What can hang from each mark
k_516: k_844
k_731: k_262
k_128: k_516 k_731
k_231: k_262 k_731
k_918: k_128
k_844: k_262 k_918
k_262: k_231
k_620: k_128 k_858

Known rows, with every way that one mark hangs from another
{k_262 k_231}: [-26.5 -29.3   8.8  13.4 -11.9  24.1 -20.0  -1.8 -27.5 -29.3  33.3 -11.5
 -16.5  -3.0  31.7  16.8  28.8]
{k_620 k_858}: [-10.8 -21.3   3.3  28.0   0.1  22.7  -7.2 -12.3  13.0 -38.6  -1.3 -13.1
   2.8  19.1  37.9   4.8   4.6]
{k_231 k_731}: [-37.5   0.7   0.5   3.4  -8.5  15.6  -7.9 -14.8  -2.5 -15.4 -20.1 -17.5
  43.3  20.9  12.5  28.6  -7.7]
{k_844 {k_262 {k_231 k_731}} {k_918 k_128}}: [-21.4 -10.3   5.3  18.0 -13.5  30.1 -12.8 -60.6 -20.1 -49.6  33.4  14.7
  55.9  -6.4  10.4  42.2  -4.1]
{k_918 {k_128 {k_516 k_844} k_731}}: [  9.1  -5.1 -25.4  11.6 -18.2  28.2  -9.5 -39.2  29.2 -44.8 -10.4 -36.3
  37.3  51.9  -3.1  -3.9  -5.2]
{k_918 {k_128 {k_516 k_844} {k_731 {k_262 k_231}}}}: [ -0.9 -15.2 -16.8   8.9 -36.8  31.6 -20.8 -17.1  25.5 -47.7  -4.1 -40.0
  32.5  37.6   4.3   7.9   3.8]
{k_516 {k_844 {k_918 {k_128 {k_731 {k_262 k_231}}}}}}: [ 10.1 -44.0  -7.6  12.5 -27.2  30.8 -25.2 -22.7  -1.2 -53.7   6.9   2.8
  20.9  22.2   3.4  13.3  -9.1]
{k_844 k_262 k_918}: [  6.1 -39.9   4.2  12.6   1.7  23.4 -21.9 -58.0  -9.9 -42.6  27.7   1.5
  32.0  15.8  31.8  13.7  -7.0]
{k_231 k_262 k_731}: [-72.1   5.8 -13.1 -13.5  -3.7   9.0 -26.1 -17.1   0.8 -20.6 -39.4 -16.5
  41.8  15.0  36.3  29.8 -20.2]
{k_918 {k_128 {k_731 {k_262 k_231}}}}: [-18.4  -2.8 -10.5  15.1 -13.2  21.1 -23.0  -3.4   9.3 -40.0  -6.6 -18.9
  12.3  25.3  20.4   6.3  16.8]
{k_620 {k_128 k_516} k_858}: [ 21.7 -28.1  -2.0  51.4   5.8  35.2 -20.4 -28.4  11.2 -54.3  13.5 -47.4
  30.2  18.1  45.8  27.2 -35.6]
{k_128 k_731}: [ -9.2 -20.0  -8.5  17.1   2.0  14.3 -11.5  -8.3   0.5 -42.0  -1.0 -23.5
  10.0  49.3  24.1 -17.4   1.8]
{k_516 {k_844 k_262 {k_918 {k_128 k_731}}}}: [ 18.6 -29.2 -16.5   8.0 -20.0  27.4  -3.1 -58.6   8.3 -61.3  10.4  -0.1
  43.4  28.0   9.0   1.8 -15.6]
{k_844 k_262}: [-11.7 -12.6  -1.5   1.9  -9.4  17.6  -3.4 -35.0   3.9 -32.7  11.9 -25.2
  20.1  10.7  42.8   6.0  16.4]
{k_844 k_262 {k_918 {k_128 k_731}}}: [  7.9 -17.1  -9.7  21.1   4.1  23.7 -14.6 -67.0   1.4 -57.5  18.8   4.7
  47.2  30.8  17.9   4.1 -10.8]
{k_516 {k_844 {k_262 k_231} {k_918 k_128}}}: [  8.4 -33.9  -5.1   8.4 -29.2  33.9  -8.0 -53.4  -8.5 -55.4  31.6   7.1
  28.2  -1.2  12.3  20.9   0.1]
{k_516 {k_844 k_262 {k_918 k_128}}}: [ 17.7 -28.9 -11.9   4.2 -20.7  29.0  -8.9 -61.6   7.3 -49.2  10.1   1.7
  38.2  13.9  11.3  14.7 -11.1]
{k_620 {k_128 {k_516 k_844} k_731} k_858}: [ 32.9 -34.5 -14.6  53.8  -8.3  36.0  -3.5 -25.1  19.1 -80.3  11.4 -51.0
  45.2  39.8  32.3   6.1 -50.0]

Rows
[-14.3 -14.8   4.1  18.0 -20.5  36.3 -16.4 -70.1 -11.4 -49.6  38.6  -2.6
  68.2   2.8   5.7  43.6 -10.0] | {k_844 {k_262 {k_231 k_731}} {k_918 {k_128 k_516}}}
[  7.7 -23.9  -8.7  26.7  15.2  22.7 -31.9 -45.7  -4.1 -43.5   5.6  10.6
  25.9  41.1   6.3   5.2 -14.5] | {k_844 {k_918 {k_128 k_731}}}
[-14.2   5.9 -12.7   2.5 -36.7  33.3  -1.6 -47.8  17.7 -36.5   5.7 -30.7
  53.7  12.2  -0.5  31.0   2.7] | {k_918 {k_128 {k_516 {k_844 {k_262 {k_231 k_731}}}}}}
[ -2.4 -23.4  -0.8  26.2  -7.8  29.2 -13.6 -56.8 -19.6 -66.1  46.5  11.5
  34.4  10.9  18.3  11.6   1.8] | {k_844 {k_262 k_231} {k_918 {k_128 k_731}}}
[  6.4  -5.5 -18.9   4.1 -19.4  30.0 -18.1 -43.3  27.0 -25.5 -10.0 -32.4
  28.8  29.3   3.3  15.1   3.6] | {k_918 {k_128 {k_516 k_844}}}
[ 22.7 -59.9  -9.5   8.2 -33.7  31.0 -32.8 -21.7  24.6 -55.3  -2.6 -42.3
  46.3  64.5   5.6  -2.4 -27.9] | {k_128 {k_516 {k_844 k_918}} {k_731 k_262}}
[  6.8  -1.3 -20.4   0.9 -25.1  30.7  -9.2 -54.4  30.1 -33.0  -3.6 -35.2
  39.5  25.0   8.8  15.3   5.3] | {k_918 {k_128 {k_516 {k_844 k_262}}}}
[  9.0  -1.0 -25.7   8.4 -23.7  28.1  -0.6 -49.1  31.6 -52.0  -3.4 -39.3
  49.2  46.2   2.6  -3.7  -3.6] | {k_918 {k_128 {k_516 {k_844 k_262}} k_731}}
[ 19.6 -34.9 -14.9  14.3 -10.5  27.3 -17.2 -41.8   3.6 -50.2  -0.6   3.8
  26.9  36.8  -2.1   3.2 -18.8] | {k_516 {k_844 {k_918 {k_128 k_731}}}}
[ -4.4 -23.8   4.3  20.4  -7.8  31.1 -20.4 -60.8 -21.1 -50.8  46.0  13.9
  27.8  -6.3  22.1  26.8   8.9] | {k_844 {k_262 k_231} {k_918 k_128}}
[ -0.2   2.1 -20.6  17.2  -3.5  24.3 -17.8 -37.0  23.3 -37.6  -7.2 -36.9
  32.8  52.1   5.1  -2.1   1.6] | {k_918 {k_128 k_516 k_731}}
[ 40.0 -44.4  -5.0  47.6  -9.6  41.4 -12.4 -52.0  12.4 -73.7  25.0 -37.2
  53.5  15.4  38.0  29.5 -52.4] | {k_620 {k_128 {k_516 {k_844 k_262 k_918}}} k_858}
[  1.8 -41.2   0.7   4.1 -40.1  37.4 -10.6 -53.6   0.0 -47.3  28.7 -27.6
  59.8  20.0   2.9  29.7 -20.0] | {k_128 {k_516 {k_844 {k_262 {k_231 k_731}} k_918}}}
[-10.4 -24.8  -3.6  -2.5 -47.0  34.4   1.0 -38.6   9.7 -40.9  19.3 -44.2
  52.1  17.5  10.0  24.4  -3.7] | {k_128 {k_516 {k_844 {k_262 {k_231 k_731}}}}}
[ -4.7 -40.8   3.1   4.9 -36.3  31.3  -1.5 -43.7 -16.5 -55.0  30.7   3.2
  45.2   0.8  10.8  28.0 -12.5] | {k_516 {k_844 {k_262 {k_231 k_731}} k_918}}
[ 31.9 -33.9 -18.2  31.9  -6.8  30.5 -17.8 -27.1   4.7 -60.0  11.5 -57.7
  39.9  42.6  25.6   9.0 -41.0] | {k_620 {k_128 {k_516 k_844} k_731}}
[ 15.4 -51.9  -0.7   6.7 -34.4  38.5 -18.3 -53.2   0.1 -48.9  38.4 -27.7
  37.3  19.9  12.7  17.4  -8.6] | {k_128 {k_516 {k_844 {k_262 k_231} k_918}}}
[-39.7  -6.1   7.7   5.3 -27.1  22.9   5.8 -24.9 -15.8 -39.0  28.1 -18.0
  35.4  -8.2  32.0  27.2  16.0] | {k_844 {k_262 {k_231 k_731}}}
[ 22.6 -48.0  -6.4   1.8 -28.2  34.6 -18.4 -59.1  13.1 -43.5  20.4 -31.4
  45.8  32.3  12.3  12.4 -16.9] | {k_128 {k_516 {k_844 k_262 k_918}}}
